Known rows, with every step that occurs:
t/d/u/z: [  2   5   4   9  17  -9 -11  -3  -5  -2 -16  -6  14   8   5 -27  10  -2
 -15   8   8   5 -18 -11]
z/h/d/u/n: [  3  -7   1   7  -9  21  -4  16   6  -4  -9   3 -13  -1 -18   9   2   5
  15  -9   6 -14  11 -11]
z/u: [ -4   8  18  14 -21  23  15 -30   2   3  -5  21  -1 -11  -9  14 -26  -8
  20 -10   6  -7 -11   6]
g/r: [ 11   4   4   9  -8   8  -3  -6  -8   4  28  17   5 -12   7  10 -18 -12
   0 -18 -18  -9  -2  20]
d/u: [  9   4  11  18  16  -6 -10  -7   1  -8 -12   4   3   0   2  -7  -4 -16
  -6 -14  -4   2  -8  -6]
r/g: [ -5 -13  11   7   2   2   1 -15   6  -4  25  21  -5  -8   3  10 -22 -18
  16 -24  -7   1 -11  21]
n/u/z: [ 14 -19  -4  16  17 -13  -5   0  -2   6  -4  -3   8  14  18   9  -1  -5
  -7  11  -5   2  -7   9]
n/h: [-11 -19   7   7   3  -1   0 -23   2  -5  13  19   3   8   4   9   6 -10
  -6  -7  -7  20   1   0]
z/h/g/r: [  7  -8   2   5 -13  26   7  -8  -1   0  30  31  -9  -8  -2  22 -12   3
  11 -21 -12 -21   5   7]
d/u/z: [ 18  -5   2  23  21 -13 -11   5  -9  -5 -23  -6   6   2   9  -7   6  -8
 -12  -3  -5  -7 -13   3]
z/s: [  8   1  20   3  -9  34  13 -26  -8   3   3  16  12 -19 -15   6 -12 -17
  -2 -13  -8   2  -3  17]
h/d: [-5 -3  5  7 -6  8  1  2  6 -4 -4 17 -4 13 -7  5 -3  4 20 -4 -7  0 13 -4]
d/u/n/t/g/r: [  4  13 -10 -12   5 -22 -15  28   3   5   2 -31  -1   2   3 -16   5  -5
 -23   6   3  -2  -5 -10]
t/g: [  2   9   2  -4  -6  -3   6 -28  -2 -10  10  -1  19   1  -5   1  -8 -11
 -16   2  -3  20 -14   2]
h/d/u/g: [  1   5 -10   7  -6 -12 -10  25  15 -11 -12  -1 -12   8   0  -3   7   5
   9   8  -5  -2  17 -10]
t/d/u/g: [ -5  15  -2  -2   6 -12 -10  -4   3 -11  -6  -4   9  -4   6 -27   8  -4
 -14  13   6  11  -8 -11]
d/u/z/t/g: [ 15   8  -4   5   6 -12   2   4   1   0 -21 -20   5   2  -2  -7   0  -6
 -17   7   7   0 -17  -2]
t/d: [-10   8  13  -2   6   7   0 -28  -6  -3   2  14  17   0  -1 -18  -2  -5
  -2   1   4  12 -12  -4]
u/n: [  0  -4   0  -7   7   6  -2  -8 -22  -1  -4  -4   7 -23  -2   2   1   1
   8  -3  -5 -10   1  14]
l/u/g/r: [  7   7   6  10 -14   2   5  -7 -11  -8  10   9 -11 -22  23  26 -17   3
   7  -7 -20  -2   4  26]
z/t/d: [-13  17  11 -17  -9  18  19 -27   1   7  -4  10   6  -8 -13 -11 -15  -3
   9   4  14   6 -10  -1]
l/u/n: [  0   0  18   6   5  11   5 -17 -23  -4 -14   0  -6 -19   9  19 -10   6
  17 -14  -8  -2   0  14]
z/h/n/t: [ -6  -8   4   0  -6  20  15   3   5   1  10  18  -9  11 -12  13   3   8
  12  -8   5 -13  13  -2]
z/t: [ -2  10  10  -8  -7  18  21 -25  -2   4  -5  13  -1 -14 -11   7 -20  -8
  14  -5   4  -3  -4  11]
u/z/s: [ 19 -11   7  11   1  20   9 -11 -19   6 -10   4  14 -15  -2   6   1  -6
  -8   1  -9  -9  -9  26]

Rows:
[  3 -13  -9   4 -12  15  10   5   9  -5  18  12  -8   3  -5  24   1   8
  12  -1   1  -8  19   5] => z/h/n/u/g
[ -8  21  10 -12  -3   9  11 -16   8   5 -12   0   2  -3 -13 -19 -11  -6
   2   2  18   6 -12 -12] => z/t/d/u
[  2   2  -1  -5   1   7  14 -12 -13   9 -16  -1   9  -6  -1  -8  -2   6
   0  15   9  -7 -15  11] => u/z/t/d
[-11  17  -7 -14   3 -23  -9  22  13   7   7 -10  -3  13  14 -29   8  -2
 -22  23   5   3  -4 -14] => n/t/d/u/g/r
[ 15  -3 -15  -4  -7 -11   5   7   8  16  12 -16   6  12  10  11 -13  -3
 -14  17   2   4 -10   9] => n/u/z/t/g/r
[ 18 -10  -2  22  11   1  -4  15  -3  -4 -15  -2  -2   6  -2   3  10   3
  -4  -8   1 -16  -2  -1] => d/u/z/h/n
[ -8 -11  15   4   2   6   3 -15 -15  -3  -5   1  -9  -9  10  23  -1   7
  10 -13  -6  10   4   8] => l/u/n/h
[ -8 -11 -14   4 -15 -16 -13  26  23  -3  18   3 -14  18   4   6  14   3
  -5   4  -8  13  20 -12] => n/h/d/u/g/r
[ -3  -9  -7  -2  14 -16 -15  12   2  -4  -2  -9  -6   3   3  -6  18   3
  -6  -6  -2   1   5 -14] => d/u/n/h/g
[ -3   0  -6  -7 -12   8  -1  24  16  -1  -5 -11 -12  13 -18   2   7   7
  -1   7  13  -5   8 -21] => z/h/d/u/n/t/g
[ 11  -8  19  25   9   6   8 -18 -22  -3 -21   8  -2  -5  19  22  -8   5
   8  -9 -12  -3 -10  20] => l/u/z
[-17   5  -3 -25  10  -7  -3   6 -11  10  -5 -14   4  -2   2 -22  11   8
  -4  19   9  -3  -1  -5] => u/n/t/d
[-15   2  -3 -12  11 -12 -13   2   4  -1   1  -7   4  10   1 -27  20   9
  -9   5   9  11  -2 -25] => t/d/u/n/h/g
[  4  -4 -21  -2 -10 -11   2  23  11   2  31   2  -5  11  11  15   1  12
   8   4 -11  -4  25  10] => h/n/u/g/r
[-16  12   1 -22  -5   4   6  -6   8   8  -7 -11  -1  -3 -14 -18   1   1
  -2   7  22  10  -5 -15] => z/t/d/u/n/h
[ -8  23  -1 -17  -8   2  11  -9   8   1 -10  -5  -1 -12  -8 -18  -7  -2
  -1  14  16   5  -7  -6] => z/t/d/u/g
[-10 -18  -4  -9   4  -2  -5  -7 -13   0   7  -4   3 -11   0   6  13   2
  -1  -1  -3   6   6   5] => u/n/h
[-13 -19 -10 -15   4  -5  -3  -2  -9   0  13   2  -4  -4   3   6  17  13
   5  -1  -7   0  12  -1] => u/n/h/g
[ -1  -7 -17  -1  -2 -12   5  14  10  -4  17   3  -3  13   8  12   6  11
  11   8  -6   1  24   5] => h/n/u/g
[  0  -8  -2   3  14 -13 -16   8  -1  -4  -7 -13  -1  -2   0  -6  14  -6
 -10  -6   1   5   1  -9] => d/u/n/h
[  8  -1 -21  -7 -12  -9  11  23  12  13  23 -11   2  23   0  13  -2  14
   1   7   2  -2  11   5] => h/n/u/z/t/g/r
[ -2  11 -15 -12 -10 -17 -14  46  18   6   2 -24 -10  20  -6 -11   8   9
  -3  10   2  -2  12 -20] => h/d/u/n/t/g/r
[  8   2   1   4  16  -7 -14   7  -9  -5 -16 -14   2 -13  -1  -9   4  -6
  -4  -8  -1  -7  -3  -3] => d/u/n
[ -7   9 -11 -11  -3 -17 -11  36  16   1 -13 -23  -8  23  -9 -14  13  10
  -1  14   7   3  11 -25] => h/d/u/n/t/g
